Each row was made from one walk, in order. Every step used is in the known rows, and no mark comes twice. Write each row's walk.
In the rows, 128 means zero.
Known rows
fupusun -> fomi: [142 137  84 199 155  72 171 128 115 165 119 155 155 130 186 119 161 114
 134 117 173 154 100 121 149  97 213]
fomi -> fupusun -> vufut -> pozum -> kogof: [120  86 140 121  69 165 105 148 121 155 150 107 124  99 163  71 154 189
 144  99 144  90 112 109 141 170 130]
pozum -> vufut: [122  71  94 162 160 178 177 154 147 108 138 125 120 133 118 105 105 129
 129 109 140 108 152 129  91 112 171]
barap -> vufut -> fene: [140 125 112 141 164 142 149 122 117 172 111 117 110 172  97  72 119 142
 141  97 128  93  78 132 157 133  90]
pozum -> vufut -> gipe -> femerop -> barap: [122  58  85 115 146 153 136 194 131  72 116 189 127 132  70 138 113  93
 123 126 140 130 201 135  87 113 142]
barap -> vufut -> fene -> kogof -> pozum: [128 141 136 117 151 142 132  86 129 196 105 113 124 132 125 104 106 134
 137 121 115 118  85 136 141 105  57]
kerad -> femerop -> barap -> kogof -> pozum: [128 199 170 144 144  86 125  78 103  97  94 121 148 167 168 177 140  85
 122 156  89 172 118 126 113 119 154]
fupusun -> vufut -> gipe -> femerop -> kerad: [135 136  43  48 112 131 121 173 118  93 119 191 146 156  93 134 115 154
 110  88 183 147 141 113 155  98 101]
gipe -> kogof -> fene: [105 132 148 216 143  77 125 130 112  96 137 125 137  71 134 103 111 115
 129 168 141 140  80 160 144 100 155]
kerad -> femerop -> barap: [116 179 184 155 153 112 150  95  93  76  93 120 146 170 168 165 132  94
 132 130 107 173 130  98 108 144 219]
vufut -> pozum -> kogof: [135 105 163 158 137 129 153 123 142 141 167 108 116  77 158  98  87 153
 140  85 120 128 150 119  84 144 124]
fomi -> fupusun -> vufut -> gipe: [136  80  94 111  66 175 104 174 115 118 100 141 125 132 133  69 173 192
 134 111 165  95 126 108 177 124 147]
kerad -> femerop -> barap -> vufut: [116 169 147 124 147 126 132  89 100 116  93 120 157 208 139 165 134  73
 124 140 112 146 123 114 114 162 187]
kerad -> femerop: [110 194 143 182 139 117 140  72 115  92  95 138 154 183 169 148  87 133
 115 102 107 159 120 105 122 106 242]
kerad -> femerop -> barap -> kogof -> pozum -> vufut -> fene: [126 164 178 141 166  95 138 101 106  88  91 118 134 145 124 156 146  89
 130 150  70 157 110 128  99 109 125]
fene -> kogof -> barap -> vufut -> pozum: [113 158 148  77 112 158 110  94 174 179 136 100 137 123 139 185 106  86
 114 159 132 142 144 138 103 118 116]
kogof -> pozum -> vufut -> gipe: [145 114 114 130 140 114 169 140 154 120 112 162 125  77  92 116  95 164
 130  85 135 123 210 132 104  71  92]
fene -> kogof -> barap -> vufut: [105 149 127  92 118 183 117  96 171 158 128 102 131 144 150 185 110  73
 108 183 136 148 134 134 116 100 143]
barap -> kogof -> fene: [132 138 104 193 176 144 133 112 115 134 115 120 115 110 158 100 144 107
 124 178  93 128  49 171 161  67 114]
fomi -> fupusun -> vufut -> barap -> kogof: [138 100  98 110  74 167  93 158 139 122 155 103 104 132 136 105 196 175
 126 152 131  97  92 116 169 153 126]
fomi -> fupusun -> vufut -> barap: [130 106 126 116  76 164 113 159 134 119 154 106 104 114 134 102 182 192
 138 120 139 102 115  95 165 166 154]
kogof -> pozum -> vufut: [129 142 137 156 152 112 178 115 147 142 135 137 124  86 130 122  88 159
 137  81 128 124 178 129 101  96 110]
vufut -> barap: [149 136 141 149 147 129 167 138 162  82 174 109  86  99 113 146 130 157
 129 117 112 148 156  98 122 140 158]
fomi -> fupusun -> vufut -> pozum: [130 121 143 118  70 140 103 146 112 163 133 114 129 113 157  75 162 204
 148  78 154  89 107 111 159 175 130]
fupusun -> vufut -> gipe -> femerop -> barap -> kogof: [153 116  40  46 102 136  98 163 101 105 121 190 136 169  87 159 162 113
 100 142 162 142 129 143 149 113  77]
fomi -> fupusun -> vufut: [120 108 117 136  78 170 112 149 107 140 123 117 124 141 171  76 167 188
 142 108 158  96  95 106 174 153 166]
gipe -> vufut -> pozum: [131 143 146 106 109  53 102 120 113 183 159 140 152 139 113 148  71 134
 119  71 154  92 148 151 137 196 134]

Which walk is each row?
[153  91  43  98 126 163 126 144 142 151  97 154 135 190  80  98 117 124
 115 120 162  92 153 145 146 114 105] => barap -> vufut -> gipe
[123 126  40  80 134 130  97 162 140 133 106 183 151 205  83 115  83 108
 117 109 168 114 154 138 147 121  95] => barap -> vufut -> gipe -> femerop -> kerad
[136 142 133 115 140 108 124 116 120  76  82 142 152 157 113 173 146  79
 113 165  92 157 157 136  92  95 136] => kerad -> femerop -> barap -> kogof -> pozum -> vufut -> gipe
[139 139 145 136 151 105 180 124 173 121 166 127 105  59  92 148 104 163
 133  94 108 132 200 118  94 114  97] => kogof -> pozum -> vufut -> barap
[122 105 117 127 152 151 132 106 140 205 151 114 136 108 107  93 102 115
 134 113 115  90 117 154 115 154  79] => barap -> vufut -> pozum -> kogof -> fene
[123 138 126 109 117  96 100 118 109  83  88 138 170 199  99 165 136  64
 109 170 134 145 140 133 111 145 169] => kerad -> femerop -> barap -> vufut -> gipe -> kogof
[165 162 123 136 139  97 137 118 174 109 176 111  89  96 115 161 141 146
 116 151  92 146 141 133 128 110  77] => vufut -> barap -> kogof -> pozum
[127 105 117 124  93 168  97 152 128 129 146 105 104  90 126  97 203 169
 134 162 108 101  73 126 182 138 119] => fomi -> fupusun -> vufut -> barap -> kogof -> fene
[132 101 109 112  43 114  80 167 121 120 112 147 138 105 123  84 161 192
 129 125 175 102 135 126 172 120 109] => fomi -> fupusun -> vufut -> gipe -> kogof -> pozum
[117 151 112 134  97  74  97 142 163 116 163 116 135 164  85 157 111  80
 104 177 178 116 137 161 131 139 134] => gipe -> kogof -> barap -> vufut
[110 144 143 124 138  96 105 112 100  90  80 140 169 157  90 158 143  59
 116 179 112 147 121 142 123 129 161] => kerad -> femerop -> barap -> vufut -> gipe -> kogof -> fene
[143 145 108  92 110  58  90 119 150 146 186 132 122 138  86 191 105 111
  96 150 120 109 149 159 152 163  97] => gipe -> vufut -> barap -> kogof -> pozum
[103 173 161 157 153  93 116 135  84 100 138 176 122 154 166 166 102  88
 141 117 132 173 141 118 122 169 166] => gipe -> femerop -> barap
[162 126  99 141 143 133 135 138 170  87 176 103  86 127 114 152 153 129
 112 168 100 140 120 132 128 120 118] => vufut -> barap -> kogof
[114 145 165 112 140 125 125  89 113 127 118 110 157 173 134 160 123  72
 127 136  99 142 138 117  85 176 159] => kerad -> femerop -> barap -> vufut -> pozum -> kogof
[136 141 169 165 170  98 187 123 135 138 123 133 105  63 106  95  95 176
 152  67 106 124 150 123 112  87  79] => kogof -> pozum -> vufut -> fene
[115 164 164 145 128 140 139  69 140 151 115 116 137  78 213 156  85 138
 128 136 123 176 134 121 111  71 125] => fene -> kogof -> pozum
[110 174 146 110 142  81  92 127  95 160 146 172 141 171 126 167 102  81
 138 104 135 140 145 138 115 208 109] => gipe -> femerop -> barap -> vufut -> pozum
[109  92 157 136  89 165 109 142 112 164 141 110 124  58 155  63 161 184
 151 109 123  93  93 118 154 154 124] => fomi -> fupusun -> vufut -> pozum -> kogof -> fene
[143  89 156  93 151 141 148 144 119 162 151  92 120 131 126 123 152  78
 149 137 136 113 146 130  91 205  76] => femerop -> barap -> vufut -> pozum -> kogof
[111 113 157 120 131 107 106 116 102 154 124 126 130 130 129 138  82 116
 121 129 128 120  86 138 156 135 137] => gipe -> vufut -> fene -> kogof
[115 118 147 115 133 159 148  95 177 130 149 110 125  51 151 177  98 128
 120 153 105 165 167 121  77  81 112] => fene -> kogof -> pozum -> vufut -> barap
[157 112 169 130 177 109 161 154 110 113 122 100  95  99 125 121 177  93
 151 161 101 137 115 144 110 123  39] => femerop -> barap -> kogof -> pozum -> vufut -> fene
[115  57 138 154 172 192 171 146 140 109 117 108 107  91 117  96 110 130
 138 129 108 127 105 123  90  78 132] => pozum -> vufut -> fene -> kogof
[114  97 154 128  88 182 106 143 102 142 105 102 113 106 170  68 170 190
 149 122 132 112  56 100 173 124 133] => fomi -> fupusun -> vufut -> fene -> kogof
